Each row comes from the steps of one walk. Every step used is in the known rows, and no mark comes twice. Write the walk behind each row, first mark first.
Known rows:
foral-lega-letili: [-2.47  0.51  2.74 -0.37 -2.05  1.83  0.96 -0.47 -2.03 -0.73 -2.80 -3.68
 -3.13 -4.37 -0.34  0.63 -0.38]
kuvesil-zase-letili-foral-lega-luzam: [-2.20  6.59  0.16  1.14  0.28  3.60  0.91 -0.87  4.19 -1.19 -0.82  0.76
  3.09 -2.96 -1.40  5.41 -1.81]
zase-foral-lega-kuvesil: [-0.53  0.59 -1.38  0.41 -1.67  4.32 -1.42  0.64  3.27  2.18 -1.04 -3.35
 -2.46 -1.62 -0.25 -0.78 -1.60]
kuvesil-zase-foral: [-1.07  0.87 -0.46  0.12  0.20  1.53 -2.56  1.54  5.65 -0.79  1.39  1.57
 -0.13  4.61  1.05  2.73 -0.21]
zase-foral-lega-luzam-letili: [-0.41  2.43 -0.45 -0.35 -0.18  4.65  0.48  1.49  1.17 -0.11  0.24 -4.61
 -0.29 -0.80 -0.17  3.43 -5.73]
lega-kuvesil-zase-letili-foral: [-2.07  4.08  0.13  3.85  0.81  2.06  0.55 -1.37  4.80  0.50 -1.55  3.71
 -0.55 -2.23 -0.88  0.82  2.34]
luzam-letili-foral: [-2.31  3.42  1.63  1.70  0.92  0.94  3.35 -0.44 -2.43  0.45 -1.71 -1.02
 -0.09 -2.76 -1.79  1.13 -0.26]
letili-kuvesil-zase: [-3.88  2.95 -2.90  2.32 -0.52  0.37 -0.23 -0.28  0.51 -0.86  0.78  2.45
  0.97  2.89  0.69  2.54  1.03]
luzam-letili-foral-lega-kuvesil: [-3.93  3.83  1.16  2.90 -1.41  2.67  3.48 -2.37 -1.48  2.21 -5.04 -5.01
 -1.97 -7.20 -2.77  0.22 -0.30]
foral-luzam-letili-kuvesil-zase: [-6.18  2.72 -0.89  2.63 -0.48  0.49  2.23 -1.22 -0.56 -0.34  1.77 -1.54
  1.86  2.90  0.43  1.94 -1.18]
zase-foral-lega-letili-kuvesil: [-2.91  3.19 -0.52  0.90 -1.38  6.23  0.81  1.96 -2.12  0.09  0.87 -1.80
 -3.57 -0.75 -0.12  0.21 -2.28]
luzam-letili-kuvesil-zase-foral-lega: [-5.59  4.20 -2.44  3.48 -1.92  4.97  0.83  1.29  0.62 -0.28  1.35 -1.14
 -0.92  3.93  0.85  4.30 -1.19]
luzam-letili-kuvesil-zase-foral: [-3.80  3.54 -2.03  3.36  0.11  3.23  0.48  1.73  0.81 -0.76  2.23  1.70
 -0.93  5.48  1.29  3.40 -1.16]
lega-letili: [-0.70 -0.21  2.44 -0.27  0.04  0.18  0.47  0.14 -1.36 -1.20 -1.56 -0.88
 -3.15 -2.78 -0.16 -0.42 -0.04]
lega-luzam-letili-kuvesil-zase-foral: [-2.07  4.77 -2.99  2.19  1.48  2.95 -0.26  1.78  2.36 -1.44  2.04  0.83
  0.75  3.13  0.54  4.99 -5.11]
kuvesil-zase-letili: [-0.97  1.35  0.10  2.61  0.34  1.26 -0.55  0.27  4.12 -1.59  2.10  4.21
  0.24  3.29  1.32  2.52  2.19]
zase-letili-foral: [-0.04  4.52  0.88  1.75  1.51  3.78  2.37  0.39  0.09  0.20  1.25  3.43
  0.59 -1.32 -1.07 -0.04  0.81]
lega-zase: [ 1.74 -0.97  1.39  0.78 -1.51 -1.72 -2.47 -2.26 -0.63 -1.24  0.41  0.55
 -1.06  0.20 -1.01 -1.01  1.80]

Write each row's walk:
[ 2.68 -0.42  0.45  0.33 -0.73  1.52 -3.63  0.13  1.71 -0.56  2.22  0.85
 -1.38  2.60 -0.56 -0.93  0.57] => lega-zase-foral
[ 2.65  0.25  1.32  2.80 -0.55  0.91 -1.55 -1.54  0.31 -1.58  3.03  3.94
 -1.38  1.32 -0.32 -1.17  2.53] => lega-zase-letili
[-1.76  5.07 -3.09  1.32 -0.29  6.22  1.65  2.02 -1.31  0.21  1.83 -3.21
  0.09 -0.08 -0.38  3.10 -6.35] => zase-foral-lega-luzam-letili-kuvesil
[-4.02  4.44  1.33  1.15  0.98  2.08  1.39 -1.04  3.74  0.09  2.34  1.74
  3.42  0.21 -0.80  1.47  0.37] => kuvesil-zase-letili-foral-luzam
[-3.46  4.05  0.62  2.33  0.51  2.22  0.97 -2.29  5.44  1.17  0.02  0.82
  1.71 -2.18 -1.07 -0.29  0.40] => lega-kuvesil-zase-letili-foral-luzam
[-1.70  3.29  2.98 -0.20  0.89  0.85  1.91 -0.54 -2.06 -0.43 -3.13 -0.52
 -2.25 -6.20 -1.91 -0.36 -0.20] => lega-letili-foral
[ 0.73  1.42  0.01  0.36  0.99 -0.42  1.32  0.00 -0.43 -1.09 -0.71 -2.12
  0.31 -1.94 -0.51  2.44 -4.26] => lega-luzam-letili
[-2.85  2.57 -1.86  1.15  0.42  4.96  2.26  1.31 -1.67  1.36  4.69 -2.27
  0.49  3.63  0.34 -0.76 -4.13] => zase-foral-luzam-letili-kuvesil
[-3.44  0.52  0.01  1.55 -0.31  1.82 -1.00 -0.81  5.92  0.64  0.29 -3.29
 -0.89  1.65  0.53  0.48 -2.45] => lega-kuvesil-zase-foral-luzam-letili
[-3.11  1.51 -0.19  0.18 -1.89  3.14 -2.30  0.75  4.65 -0.32  0.38 -1.58
 -0.14  2.54  0.69  3.64 -0.05] => kuvesil-zase-foral-lega
[-0.72  2.87 -1.30  4.23 -3.00  4.23  0.13 -1.76 -2.67 -0.70  2.98  2.24
 -1.18  0.82 -0.59 -0.40  1.94] => foral-lega-zase-letili-kuvesil
[-1.74 -0.04 -0.86  2.04 -0.88 -1.47 -1.87 -1.83  4.83 -0.03 -2.72  0.35
 -1.37 -1.09  0.35  0.61  1.51] => lega-kuvesil-zase
[-2.24  4.67  0.96  1.70 -0.57  5.45  3.08 -0.05 -0.35  0.95  0.04  0.39
  0.77 -2.80 -1.31  1.24  0.85] => zase-letili-foral-lega
[-0.14  3.57 -2.87  3.44  0.62  4.28  2.12  1.10 -1.82  0.16  3.82  4.53
 -0.14  2.65  0.79 -0.49  0.41] => zase-letili-kuvesil
[-2.92  2.93  1.08 -1.30  0.58  1.33  1.80 -1.42 -0.25  1.40  0.11 -2.72
  3.11 -2.75 -2.04 -1.06 -1.88] => letili-foral-luzam
[-2.32  1.93 -0.63  3.87 -2.05  2.73 -0.54 -1.38  5.27  0.14 -1.24  0.60
 -1.71 -0.78  0.35  1.76  2.03] => foral-lega-kuvesil-zase-letili
[-0.06  3.10  2.82  1.22  0.16  2.13  0.67 -2.65  0.10  0.42  2.77  1.07
  2.01 -1.22 -2.36 -2.49  1.07] => lega-zase-letili-foral-luzam
[-1.74  2.67  2.61  0.85 -2.63  1.42 -0.31 -3.15 -1.45  0.43 -2.09 -2.19
  0.38 -4.38 -2.99  0.32  2.07] => letili-foral-lega-zase
[-2.28  2.98 -1.80  3.10 -0.09  1.58  2.82  0.43 -4.25 -0.14  0.64  0.27
 -0.93  1.11  0.02  0.22 -0.89] => luzam-letili-kuvesil
[ 0.79  2.17 -1.07 -2.07 -0.22  4.29 -1.45  1.62  2.90  0.34  0.87 -3.18
  1.14 -0.84 -0.38  2.96 -5.58] => zase-foral-lega-luzam
[-6.24  3.38 -0.04  1.87 -2.37  2.37  0.71 -0.79 -1.24 -1.59 -2.01 -1.17
 -2.56 -1.37 -0.15  2.81  0.55] => foral-lega-letili-kuvesil-zase
